Each row was made from one walk, in order. Every step used is in the known rows, and no mark comes twice. Write each row's walk.
Known rows:
e -> s -> c -> k -> h: [-2.00  2.41  2.43 -0.60  0.09 -4.65 -0.82 -0.97  1.15  1.34  2.11  3.80
 -0.96 -0.25  0.15 -1.15 -1.26 -3.85  2.51 -2.20  0.07 -3.91  3.24]
d -> c -> t -> p: [-2.43 -2.21  1.05 -0.12 -2.02  0.47  0.93  0.68 -1.15 -0.88  1.13 -4.42
  0.95  3.48 -3.08  1.50 -6.21 -1.65 -3.90 -1.78  0.53  1.92  0.49]
c -> k: [ 2.33 -0.45  1.73  0.91  2.88  1.07 -2.25 -0.25  0.64 -0.99 -0.77 -0.46
 -1.16  2.08  0.95 -2.38  0.31 -2.93 -0.68 -1.69 -3.48 -1.16  1.33]
j -> e -> s -> c: [ 0.18 -1.73 -0.68  4.49 -3.57 -3.22 -1.41 -3.07 -0.01  1.96  2.46 -1.52
  2.34 -0.39  1.58 -0.68  2.00  0.79 -7.17  5.40  0.78  0.42 -0.98]
h -> s: [ 3.44 -0.52  0.33 -4.06  0.32  2.58  0.70 -0.72  0.73 -1.87 -1.96 -1.56
  0.52 -1.92 -0.95  1.32  5.45  5.72 -2.38 -0.74 -0.20  1.23 -1.67]
s -> c: [-0.10 -3.62 -1.19  3.28 -1.81 -0.48  2.37 -2.58  0.11  0.32  1.48  0.58
  2.20 -2.34  2.92  1.83  1.54 -0.27 -4.48  3.62 -1.08  1.19  2.19]
j -> e -> s -> c -> k: [-0.26  0.20  2.09  5.44  0.54 -3.05 -4.03  0.10  0.80  2.18  2.66  0.31
  1.49  1.09  2.76 -3.60 -0.09 -2.22 -3.86  2.76 -2.18 -1.49  0.74]
t -> c -> k -> h: [-0.08  0.29 -0.80  1.16  1.63 -1.99 -0.07 -0.60  1.50 -3.58 -0.06  1.99
 -2.26  1.43 -0.10  1.45 -2.01 -2.80  3.79 -3.53  0.14 -2.01  5.66]
d -> c -> k: [ 0.51 -1.42  1.79 -0.36  2.15  0.14 -3.37  1.69  2.89  1.11  0.97 -1.34
 -0.41  0.73  1.92  1.70 -2.93 -2.08 -1.03 -3.70 -3.90  0.11  2.51]
s -> c -> d: [ 0.91 -1.18 -2.66  4.65 -1.22 -2.96  0.31 -4.40 -3.03 -0.10 -1.13  0.69
  1.39 -1.53  2.68 -0.76  1.96 -3.07 -1.87  2.40  1.06 -1.11 -0.74]
s -> c -> t: [-1.06 -2.02  2.25  1.15 -2.62 -0.89  3.14 -0.92 -0.85  1.31 -0.71  1.89
  2.74 -2.07  0.04 -1.48 -3.20 -0.92 -2.01  3.36  0.02  1.26 -0.70]
h -> k -> c: [ 4.10 -3.77  0.82 -1.53 -2.32  5.07  3.11  1.66  1.23  0.05 -1.88 -1.32
 -3.87  1.60 -0.88 -0.29  0.70  1.73  1.16  1.42 -0.76  1.03  0.41]
e -> k -> h -> s -> c -> t -> p: [-5.01  1.21  2.34  1.07  0.52 -2.92  1.98  2.34 -0.71 -0.09  1.06  1.18
  1.38 -0.64 -1.59 -2.27 -4.07 -0.47 -0.68  1.90  0.17 -0.88  0.78]
k -> h -> s: [ 1.65  1.64 -0.12 -5.96  0.62  0.90  1.94 -0.46  0.94 -2.19 -1.90  0.94
 -1.31 -3.02 -1.92  2.13  3.87  4.46  1.86 -3.27  1.43 -0.12  0.10]
j -> e -> s -> c -> k -> h: [-1.81  2.68  1.19  2.13  0.51 -4.04 -1.81 -0.38  0.88  0.75  1.86  2.77
 -1.18 -0.09  0.95 -1.36 -1.53 -2.94  1.46 -0.63  0.07 -2.66  2.33]
j -> e -> s: [ 3.66 -0.22 -0.80  0.54 -2.69 -1.46 -3.89 -4.51 -0.40 -0.09 -0.12 -4.70
 -1.01  3.21 -2.35 -2.55  2.85  1.49 -6.79  2.22  1.50  0.04 -4.18]
s -> c -> k: [-0.45 -1.25  1.87  4.37  1.94 -0.86 -1.02  0.46  0.94  0.81  1.71  1.95
  1.47 -0.55  4.01 -1.49 -0.35 -3.28 -1.50  1.38 -3.84 -0.93  3.24]
j -> e: [ 3.67 -2.41 -3.82  4.32  0.23  2.94 -0.92 -2.80 -0.82 -3.06 -1.97 -4.39
 -1.26  0.82  0.73  0.44  1.48  1.38 -5.53  2.83 -0.73  3.20 -1.82]
s -> c -> k -> h -> d: [-3.87  2.10 -2.29  0.38  3.38  2.27  0.77  2.39 -1.94 -0.21  0.91  2.88
  1.06 -0.37  0.88  1.63  3.08  0.00  5.70 -1.94  1.62  0.96  0.66]
j -> e -> s -> c -> t -> p: [-3.04 -0.74  1.19  5.05 -3.09 -2.02  0.28 -0.44 -2.81 -0.04  2.44 -3.19
  2.43  3.74 -2.08 -2.58 -4.19 -1.69 -6.41  3.72  1.82  0.89 -1.05]
h -> d -> c -> s: [-1.04  1.63 -2.11 -5.56 -2.41  4.02  0.37  1.37  0.63  2.45  3.70 -3.49
  2.98  1.16 -1.63  5.77 -1.67  2.60 -1.99 -0.63 -0.13  2.88 -2.65]
h -> k: [ 2.57 -1.51 -2.06  0.60 -0.06  4.09  0.30  3.12  1.23 -0.18 -1.29 -1.54
 -2.51  2.03  0.47 -0.34  5.02  0.59  0.20  2.53 -3.07  0.85 -3.36]
j -> e -> k -> h -> s -> c -> d: [-0.52  2.45 -2.47  4.56  2.19 -4.75 -1.75 -1.02 -1.14  0.13 -1.95  2.30
  0.38 -4.93  3.57 -2.15  2.22  0.54  0.85  3.40  0.39 -1.58 -2.22]
e -> s -> c -> d: [ 0.75  0.12 -1.06  2.89 -2.92 -5.53 -1.92 -5.40 -2.75  1.72  0.14  0.05
  1.61  0.21  1.00 -2.75  2.84 -2.81 -2.80  2.33  2.48 -2.83 -2.59]

Write each row's walk:
[ 4.17 -1.24 -1.09  0.79 -1.71  1.77  0.69 -1.05 -2.02 -0.26 -3.66 -0.99
 -3.49  1.57 -0.21 -2.65  1.53 -1.38  2.74  0.62  1.38 -1.12 -2.36] | h -> k -> c -> d
[-1.40  1.25  1.07 -3.04  1.79 -1.51 -0.93  0.67  2.49 -0.05  0.37  1.55
 -2.72 -0.51 -0.03  2.86 -3.77 -2.97  3.86 -6.27 -1.38 -1.71  3.93] | d -> c -> k -> h
[-3.71  3.32 -2.20  1.67  2.40  0.51 -1.66  1.95 -2.05  0.68  1.62  1.24
  1.28  0.84  0.15 -0.14  3.26  1.01  3.80 -0.56  2.86  0.76 -1.57] | j -> e -> s -> c -> k -> h -> d
[-1.53 -0.53  0.02 -0.30  3.48  2.78 -3.50  3.54  1.19  1.40  1.23 -1.26
  1.09  0.95  1.69  2.51 -0.24 -0.13  1.32 -4.01 -2.08  1.90  0.63] | h -> d -> c -> k
[ 3.82 -3.29  2.12 -2.49  0.17  0.61  0.82 -2.11  2.21 -0.07 -2.78 -0.58
 -4.06 -1.48 -0.40 -3.34 -2.03  1.08 -1.00  1.90 -2.13 -0.70  2.36] | e -> k -> c
[ 1.22  2.91 -0.48 -2.87  3.55 -0.79 -1.21  1.02  2.33 -1.59 -2.72  0.95
 -2.42 -4.29 -0.19 -0.63  3.11  5.19  1.29  0.22 -1.09 -0.31 -1.83] | j -> e -> k -> h -> s
[-2.12  3.03 -2.02 -6.81 -2.24  2.87  1.21  1.47  0.63  2.35  3.77 -1.95
  1.84  0.50 -2.23  6.55 -2.83  1.92  0.69 -2.14  0.90  1.89 -1.75] | k -> h -> d -> c -> s
[ 4.68 -2.01 -0.68 -0.22 -2.00  0.35  1.04 -5.29 -3.09 -1.56 -3.69 -1.38
 -2.51  0.78 -0.97 -1.86 -0.32 -1.70  0.69 -1.01  2.64 -1.12 -0.16] | k -> c -> d
[-0.40  0.03  2.65  2.38  2.45 -0.29 -0.93  2.49  1.58  0.93  1.47  2.32
  2.53 -2.37  3.60 -1.10  1.55  0.62 -1.06  0.87 -3.39 -0.74  2.29] | h -> s -> c -> k
[-0.16  1.60 -1.82  1.65 -0.48 -3.57  0.97 -2.46 -2.15 -0.12 -1.30  2.61
  1.19 -3.81  1.88  0.15  2.95  0.08  1.58  0.33  2.44 -1.65 -0.72] | k -> h -> s -> c -> d
[-0.63 -2.22  2.50  0.49 -2.56  3.15  3.37  2.70 -1.99 -1.15 -0.33 -2.81
 -1.53  4.79 -4.11 -2.41 -4.91 -1.09 -0.74  0.76  0.85  0.97 -0.08] | h -> k -> c -> t -> p
[ 1.02  3.09  1.81 -4.75  2.66  0.18  0.10  1.45  1.56 -1.60 -1.21  2.20
 -1.25 -2.09 -0.94  0.23  2.49  2.89  3.66 -4.20 -0.35 -1.47  0.88] | c -> k -> h -> s
[-2.10  2.30 -3.57 -2.98  4.40  1.83 -0.24  1.04 -1.02 -0.98 -1.88  1.31
 -1.63 -1.07 -1.16  0.07  4.55  1.77  5.21 -0.95  1.01  0.83 -2.27] | e -> k -> h -> d
[-2.16  0.74  3.11 -1.86 -1.85 -1.64  4.02  1.28 -0.03  1.09 -0.93  3.74
  2.69 -4.36 -0.61 -0.43 -2.19  1.99  1.44  1.41  1.25  0.72 -0.58] | k -> h -> s -> c -> t
[-1.14 -0.74  3.06 -0.66 -1.89 -0.52  3.30  1.11 -0.14  1.45 -1.00  2.23
  3.73 -3.67  0.03 -1.09 -1.13  2.86 -1.33  2.94  0.48  1.60 -1.69] | h -> s -> c -> t
[-0.18 -2.21  2.24 -3.46 -2.23  0.26  1.03  0.23  1.06  1.64 -1.40 -1.32
  1.14 -0.94 -1.78  1.68 -5.52  0.23 -1.39 -1.63 -0.22  2.39 -1.60] | d -> c -> t
[-2.41  1.24 -3.79  0.58  3.35  2.51  0.05  2.04 -1.49 -2.91  0.05  1.19
  0.27  1.77 -0.53  2.44  3.08  1.04  5.99 -3.05  2.87  1.38  1.49] | t -> c -> k -> h -> d
[ 3.14 -2.73 -4.82  5.18 -1.04 -2.31 -1.16 -4.88 -2.27 -4.29 -2.43 -2.10
  0.06  2.16  0.53  0.62  1.94 -1.55 -1.07  0.74  2.97 -0.60  0.30] | t -> c -> d
[-2.75 -0.82 -3.54 -4.32  0.45  2.61  0.18  1.46  0.65  0.62  0.81 -1.48
  0.39 -1.31 -0.57  7.63  0.33  2.74  2.42 -5.05  2.17  3.52  0.18] | k -> h -> d -> c
[ 1.76 -2.71 -0.44  4.93  1.97 -0.14 -2.15  0.06  1.59 -3.41  0.32 -0.91
  0.08  3.11  1.55 -0.28 -0.57 -1.70 -1.11 -0.38 -1.83 -0.61  4.55] | t -> c -> k
[ 0.18  1.91  0.82 -1.93  2.39 -0.95 -0.01 -0.79  0.74 -1.85 -0.86  2.50
 -3.26  0.62 -0.71 -0.44 -1.36 -3.82  4.18 -4.43 -0.99 -2.65  2.94] | c -> k -> h
[ 3.30  0.70  1.47 -4.72 -4.46  5.10  3.41  1.59  0.99  1.70  1.54 -1.79
 -1.60  2.82 -2.55  0.21 -2.57  1.31 -0.25  2.81 -1.49 -0.18 -1.42] | h -> k -> c -> s
[ 2.25 -2.18  3.78 -2.67 -3.07  3.70  3.93  2.54  0.04  0.97 -3.38  0.29
 -1.90  1.00 -2.94 -3.30 -3.48  0.74  2.72  1.72  0.18  1.20 -2.22] | h -> k -> c -> t
[-0.60  0.12  3.61  2.53 -0.12 -3.34 -3.11 -0.29  1.14  2.46  2.76  1.33
  1.50  1.21  2.00 -3.46  0.26 -3.05 -2.66  1.30 -2.16 -2.80  1.62] | e -> s -> c -> k
[-4.03  3.15 -0.86 -1.11  1.96  0.06 -0.99  1.60 -1.84  1.20  1.96  2.38
  1.15  0.93 -0.56  0.06  3.76  0.23  5.01 -2.17  2.89 -0.33 -0.75] | e -> s -> c -> k -> h -> d
[-2.59  3.93 -2.67 -3.79  0.23  1.66 -1.52  2.75  1.67  2.64  3.03 -2.27
  0.98 -0.62 -0.77  4.02 -3.40  2.66  0.01  0.91 -1.22  2.12 -3.28] | j -> e -> k -> h -> d -> c -> s
